Each row was made from one walk, in order. Every step used is in the known rows, and no mark comes twice. Write each row's walk.
Known rows
H, B: [  1  17  19   5  -5   3  15 -21  -8 -13 -12 -20   4  -1 -23 -10 -32  10
  24  22   8  -2  10 -15   3  -1  25   4   3  -7  -3]
X, H, B: [  8  25  25   8  -7   8  24  -9 -10 -11 -22 -22  -3  -4 -19 -22 -25   9
  27  30  16  -9  24 -18   2  13  23   1  23 -13  -7]
W, B, H: [ 16  30  14  -2  -9  18 -14  -9  -8 -28  -8  -1   8   5 -16   4 -23   2
  36  33  10  10  13  -5   1  10  25  -7   5  -7 -14]
L, B, W, G, R: [ -3   4  13  14 -13   0  -2 -11  -5 -15  -4  -1  40  -5 -13  18 -35  16
  48   3 -13  32   6  -3  -5  -6  17  14   3  -7   8]
R, G, L, B: [-16  -9   6   4 -12 -16   6 -18   7 -32 -13   1  54   6  -4 -24 -28  11
  22  11 -10  10   1  -5   8   0  20  10  40 -26 -15]
L, B, W, V: [ -3   2  25  17 -16   8  -9 -24 -17 -21  -4  -4  39   1 -14  -8 -18   8
  24  10  -6  31  15 -20  -3  -5  21  25   7 -20  23]
C, M: [ -2  13  -1   5  -8 -12  15 -28   4 -17   6  -4  24  -9 -19 -36 -16   5
  18  23  -8  -8  14   4   1   6   3   2 -31  -7  -9]
V, W: [  0   7  12   3 -20   0   9 -21  -8 -14   4 -12  12   3 -21 -24 -25  11
  26  12  -9  -4  -5  -4   8  13  15   1 -16 -20  -1]
R, G, W, V, M: [-22 -27  11  12 -25 -19  18 -30  -2 -26  -3 -11  16  -8 -14 -66  -3  19
  22  22 -10   9   7  21   8  -8   8  15 -18 -10 -11]
G, L, B, H: [  8  18  13   5   0   4 -15  -9   1 -28 -21   1  42   5  -4 -10 -27  -3
  19  19   5  21   6 -11   7  -4  19  -1  33 -19 -11]
V, M, C, R, G: [-31  -3 -30  -4 -12 -15  40 -30  31  -8  -9 -18   7  -6  -5 -50 -19  20
  30  19 -14 -22   8  27 -12  12   3   5 -27  -5 -14]
X, H: [  3  17  17   6  -8   5  22  -7  -1 -14 -17  -8   6   0 -13 -33 -12   6
  27  25   8 -11  27  -4   1  19  15   0   7 -16 -17]
C, R, G, W, B, Z: [-20  -1  -7   1 -22  -6  -3 -10   2 -31 -14  -7  43  -3 -27 -13 -35  32
  49  10 -20  14  -2  10  -4  -1  38   0   5  -4 -11]
W, G: [  2   2   8   3  -4  -4   3 -21   1 -13 -11  -6  24   1 -15  -9 -20  15
  32  16  -9   0  14   5   8  -2  14   3 -25   2  -9]
M, V, W, B, Z: [  3  26   5   4 -29  -3 -18 -18 -24 -17   0 -18  17 -17 -34 -10 -21  13
  40  19 -15  15 -11 -14   5   2  42  -5 -25 -15  17]
W, B, L: [  8  13  17  -8 -12   8 -27 -14  -9 -27   2   6  37   3 -17  -9 -23   9
  24  24   7   9  -7 -13   0  13  27  -7  15 -14   5]
H, B, W: [  3  15  27   9 -13   7   9 -23 -16 -10 -15 -21  12 -11 -24  -6 -38  13
  33  16   0  11   6 -17  -1  -2  28  15  -3  -9  10]
Z, B: [ -9  22  18  -2  -7  11   9 -21  -6 -10  -3  -9  30  -2 -18  -7 -15   8
  21  19  -3  -3  12  -8 -10   9  21   8   7 -22   1]
X, H, B, Z: [  6  27  23  18  -2   7  11  -1 -17  -9 -36 -19   7  -2 -29 -13 -29  10
  36  30  15  -2  22 -23   0   3  41  -2  19  -7   6]
C, M, V, W: [ -1  21  -7   3 -27 -17  16 -35  -7 -10  16 -24  12 -27 -23 -52 -10   6
  20  19 -26  -4  -3   3   7   8   5   1 -54 -18   3]
H, X: [  2  13  16  -1  -5  -4  21 -18  -4 -12  -7   1  13   0 -16 -18  -7   7
  33  20   2  -9  21  -7   4  20  17   2   2 -22 -21]
W, V, M, C: [-14   5  -1   6  -8 -12  14 -35   5 -10   2 -15  11  -6  -8 -42  -3  12
  10  30   4  -4  16  11  -5  -6  -1   9 -31   0  12]
R, G: [-15  -6   5   3 -11  -4  25 -18   6 -18 -11  -3  16   7 -13 -29 -21  12
  33  19  -7  -9  13   8   6  10  18   8  -1 -14 -24]
C, R, G, L, B: [-24  -9 -13   0 -14 -11  12 -15  22 -30 -15   1  54   7  -1 -31 -34  16
  26   4 -19   4   3  -1  -3   3  19   9  30 -27 -16]
L, B: [ -2  12  11   9  -5   0   3 -22  -4 -22  -7  -5  27   6 -14  -4 -21   4
  22  10   1  11  11 -15   3   6  20   5  18 -18  -3]
G, W, V: [-10  -3  22   9 -13  -4   4 -24  -9 -23   1  -9  31  -2 -18 -32 -12  15
  14  14  -6  16  13   7   7 -13   9  12  -9  -5  -3]
M, C, R, G, W, V: [-34  -8 -13  -2 -14  -9  29 -28  19 -14  -3 -16  39  -2  -6 -37 -19  30
  21  13 -23   2  16  29  -5  -6   2  16  -7   2  -8]
M, V: [ -7  21   6   2 -10  -4  18 -25  -1  -9  -8 -17   6 -16 -14 -33 -10   3
  23  16  -9  -2  15   3   5   0  17   5 -29 -12 -12]
X, H, B, W, G, L: [ 13  11  31   4 -14  -3  -2 -10 -13 -12 -31 -18  36 -18 -13 -20 -37  23
  36  22  -3  13  10 -12   4  -7  22  11  14  -7   7]
C, M, V: [ -5  25  -6   4 -13 -17  20 -33   3 -11   6 -16  13 -26 -17 -48  -5   3
  18  22 -17  -5  16   7   3   0   5   4 -50  -8  -8]
M, C, R, G: [-29   5 -24  -7  -6  -6  38 -23  29  -7 -11 -13  23   4  -5 -24 -28  22
  31  15 -17 -20  15  22 -10  12   8   7  -8  -4 -17]
L, B, H, X: [ 16  26  17   6   2  10   4 -11 -11 -17 -17   3  14   8 -10   4  -8  -5
  38  24  11  13  25 -19   4  20  25  -2  31 -24 -18]
R, G, W: [-18 -11  12   2 -15 -11  23 -23   2 -22  -9 -10  26  -3 -16 -34 -21  20
  31  12 -15   5   6  19  11   1  14   9   5  -9 -27]
W, G, L, B: [  1  -1   9   2  -4 -15 -16 -21   1 -26 -13  -1  62   0  -7  -5 -27  14
  22   7 -11  19   1  -7   9 -12  16   5  17 -10  -1]
G, R: [-14  12   7   7  -9   0  23  -4   9 -15   3   1   9   3 -14 -12 -30   7
  33  16   2  -1  12   8  -4   2   9   1  -3  -9 -16]
C, M, V, W, B, Z: [  6  31  -8   4 -31 -16 -16 -26 -21 -20  13 -18  27 -28 -36 -26 -17  13
  34  25 -23  11 -11  -9   2   2  31  -6 -45 -12  20]

Write each row's walk
[  6   3  17  10 -11   0 -12 -26 -12 -17 -14  -8  43  -5 -15  10 -26  15
  39   4 -15  28   8 -10   2  -3  22  16  -3  -7  13] | L, B, W, G
[ -4  14 -14   5 -28 -22  17 -21   1  -7  23 -18  18 -28 -21 -34 -18  15
  38  17 -33   3  -4  17   4  -2  -1   0 -61  -3   3] | C, M, V, W, G, R
[ 14  25  17   1   1  10  13  -8  -5 -12 -17   3   1   5 -13 -12  -7  -3
  40  31   9  -3  27  -5   4  20  20  -4   3 -18 -28] | B, H, X
[  9   8  24   7 -11   3   0 -23 -16  -7 -19 -21  20 -13 -24   5 -38  21
  42  15  -9  16   6 -10   3  -9  26  15 -18   3  14] | H, B, W, G
[ -4  13  10  19   0  -1  -9 -14 -11 -20 -23  -3  39   6 -24   5 -25   5
  31  10   1  18   8 -20   2  -3  39   3  14 -13   9] | L, B, Z
[-33   0 -18  -9 -10 -12  36 -28  24 -10  -9 -20  34  -6  -8 -30 -29  30
  29   7 -24  -5   7  33  -4   3   4   7  -1   1 -22] | M, C, R, G, W
[ -7   9  15  11 -15  -5  11 -38 -13  -3  -6 -31   8 -19 -16 -29 -22  18
  19  29   4  12   9  -4  -8 -13  10  21 -24   1  33] | H, B, W, V, M, C
[  5  25   7  -6 -34  -1  -4 -26 -17 -20  14 -22   7 -17 -23 -20 -17  12
  31  19 -14   7  -9  -8   5  11  24  -2 -18 -21   4] | M, V, W, B
[ 19  28  25  -9 -11   7  -8 -13 -17 -27  -6  -3  17  -9 -19   0 -11  11
  44  29   6  19  14  -1   5  14  22  -9  24 -11 -26] | G, W, B, H, X
[-17 -20  19  12 -23  -8  -7 -20  -7 -32 -10   3  63   1  -4 -29 -25  16
  23  11 -16  31   6 -11   3 -11  21  28  27 -29  10] | R, G, L, B, W, V
[ 18  36   9  -4 -28  12 -12 -15 -18 -19   4 -21  -4 -13 -20 -13 -16   3
  37  29  -7  12  -3  -7   6  12  27  -9 -18 -18  -2] | M, V, W, B, H
[  2   6   3   0 -24 -21 -16 -29 -10 -18  -2 -20  50 -20 -10 -22 -21  15
  24   3 -29  23 -15  -8  15 -10  18   4  -5 -21  10] | M, V, W, G, L, B
[-27 -11 -13  -5 -15 -10  20 -11  28 -24 -15   1  41   4  -4 -47 -33  20
  28  11 -19 -11   2  14  -1   3  15   7   1 -20 -26] | C, R, G, L
[ -6  -8  19  -9 -20  -4 -18 -18  -9 -34  -1   2  50  -3 -18 -21 -25  22
  31  19  -8  18 -14   6   8   8  27  -2  31 -13 -11] | R, G, W, B, L
[-34  -8 -23  -4 -16 -23  38 -35  26 -11  -9 -24  19 -16  -8 -55 -19  29
  28  12 -20  -9   0  39  -7   3   0   5 -19   0 -19] | V, M, C, R, G, W
[-12  -2  12   5 -18 -10  -9 -15 -14 -34 -12  -5  41  -5 -30  -7 -29  26
  45  18 -12  21  -2   7   6  -5  39   1  14  -3 -11] | R, G, W, B, Z
[  6   6  32  21 -24   6  13 -17 -22 -12 -18 -25  -9 -16 -18 -51 -12  12
  27  35  13   8  22 -18  -7   1  20  17  -6 -17  23] | X, H, B, W, V, M
[  6  13 -10   1 -25 -22   7 -36  -8  -6  14 -23  22 -28 -22 -42  -8  14
  29  18 -35   1  -2   9  11   1   4   1 -68  -5   6] | C, M, V, W, G
[ 26  28  18  -8 -23  12 -10  -8 -22 -22   5  -2   3   2 -22   1 -14   7
  48  34   4   6   2 -15   5  31  26 -12  13 -26 -11] | V, W, B, H, X
[-26 -10  -6   0 -17  -7  29 -19  18 -21 -11 -11  28  -3 -13 -39 -27  25
  34   4 -24  -2   6  23   1   4  14   8  -5  -9 -29] | C, R, G, W
[ -3   0   3   5 -21  -5   9  -7   0 -11  11  -7  18   2 -19  -5 -33  20
  43  11 -16   3  -7  10   4   2   8  -1 -22  -5  -2] | V, W, G, R
[-14  -7  -1 -12 -23   1 -11 -14   7 -32  -3   1  51  -3 -14 -29 -29  26
  35  12 -16  12 -14  10  -3  12  26  -3  22 -14 -11] | C, R, G, W, B, L
[  6  -1   8   1 -18  -5  -1 -22  -8 -11   0 -13  23   1 -21 -13 -24  19
  34  12 -18  -1  -5   2  12   6  14   1 -28  -6   2] | V, W, G
[  9  37  24  -5  -1  21   9  -9 -13  -5 -14   0  17   0 -15   1  -2  -1
  38  33   6  -1  25 -11 -10  24  26   1  21 -28 -14] | Z, B, H, X
[-33 -12 -26   3 -16 -12  33 -29  26 -11  -2 -15  12   0  -2 -58 -10  21
  23  25 -13 -16  18  24 -13   3   2  13 -32  -6   0] | W, V, M, C, R, G
[ -4   5  21   7 -14  -5 -13 -22  -6 -25 -13  -2  58  -9  -9 -12 -34  10
  22   3  -9  29  -5 -16   1  -6  19  15  24 -25   7] | G, L, B, W
[ -7  20  27   0 -15  16   3 -23 -13  -7  -7 -10  37 -12 -21  -3 -22  12
  29  14 -11  10   7  -9 -14   8  24  18  -2 -24  12] | Z, B, W
[ -6   2  13   9 -14  -1   6  -8   1  -9  -4   0  25  -7 -15   3 -35  19
  50  10 -14  17   7  12  -4  -6  12  12 -27   0  -2] | B, W, G, R
[ -5   0  24  12 -18   9  -1 -21 -11 -16  -4  -3  25  -1 -16 -24 -18  11
  24  17  -6  16  17  -6  -2  -4  16  23 -24 -13  14] | B, W, V
[  4  34  20  -2  -1  26   1 -11  -7 -10 -15  -7  19   2 -16  -1 -14  -2
  27  30   3   3  17  -4 -10  10  24   3   9 -18  -5] | Z, B, H
[ 10  23  34  11 -14  13  18 -11 -18  -9 -25 -22   2 -13 -20 -19 -30  12
  36  25   8   4  20 -20  -3  12  26  10  15 -16   6] | X, H, B, W
[ -6  -3  25  12 -18  -3 -21 -21 -11 -28  -7   2  62  -4  -7 -20 -25  10
  15   8  -8  37   5 -19   0 -15  16  24  18 -25  21] | G, L, B, W, V
[  8  13  12  -5 -29   3  -9 -20 -16 -27  15 -10  16   0 -26  -7 -28  16
  31  19  -5   3 -10 -12   4  16  22  -4  -2 -19   4] | V, W, B
[-11 -11  17  13 -19 -14   4 -31  -7 -23   1 -14  16 -12 -17 -57  -2  14
  13  20  -2  14   6  12   6 -13   4  10 -26  -5   0] | G, W, V, M
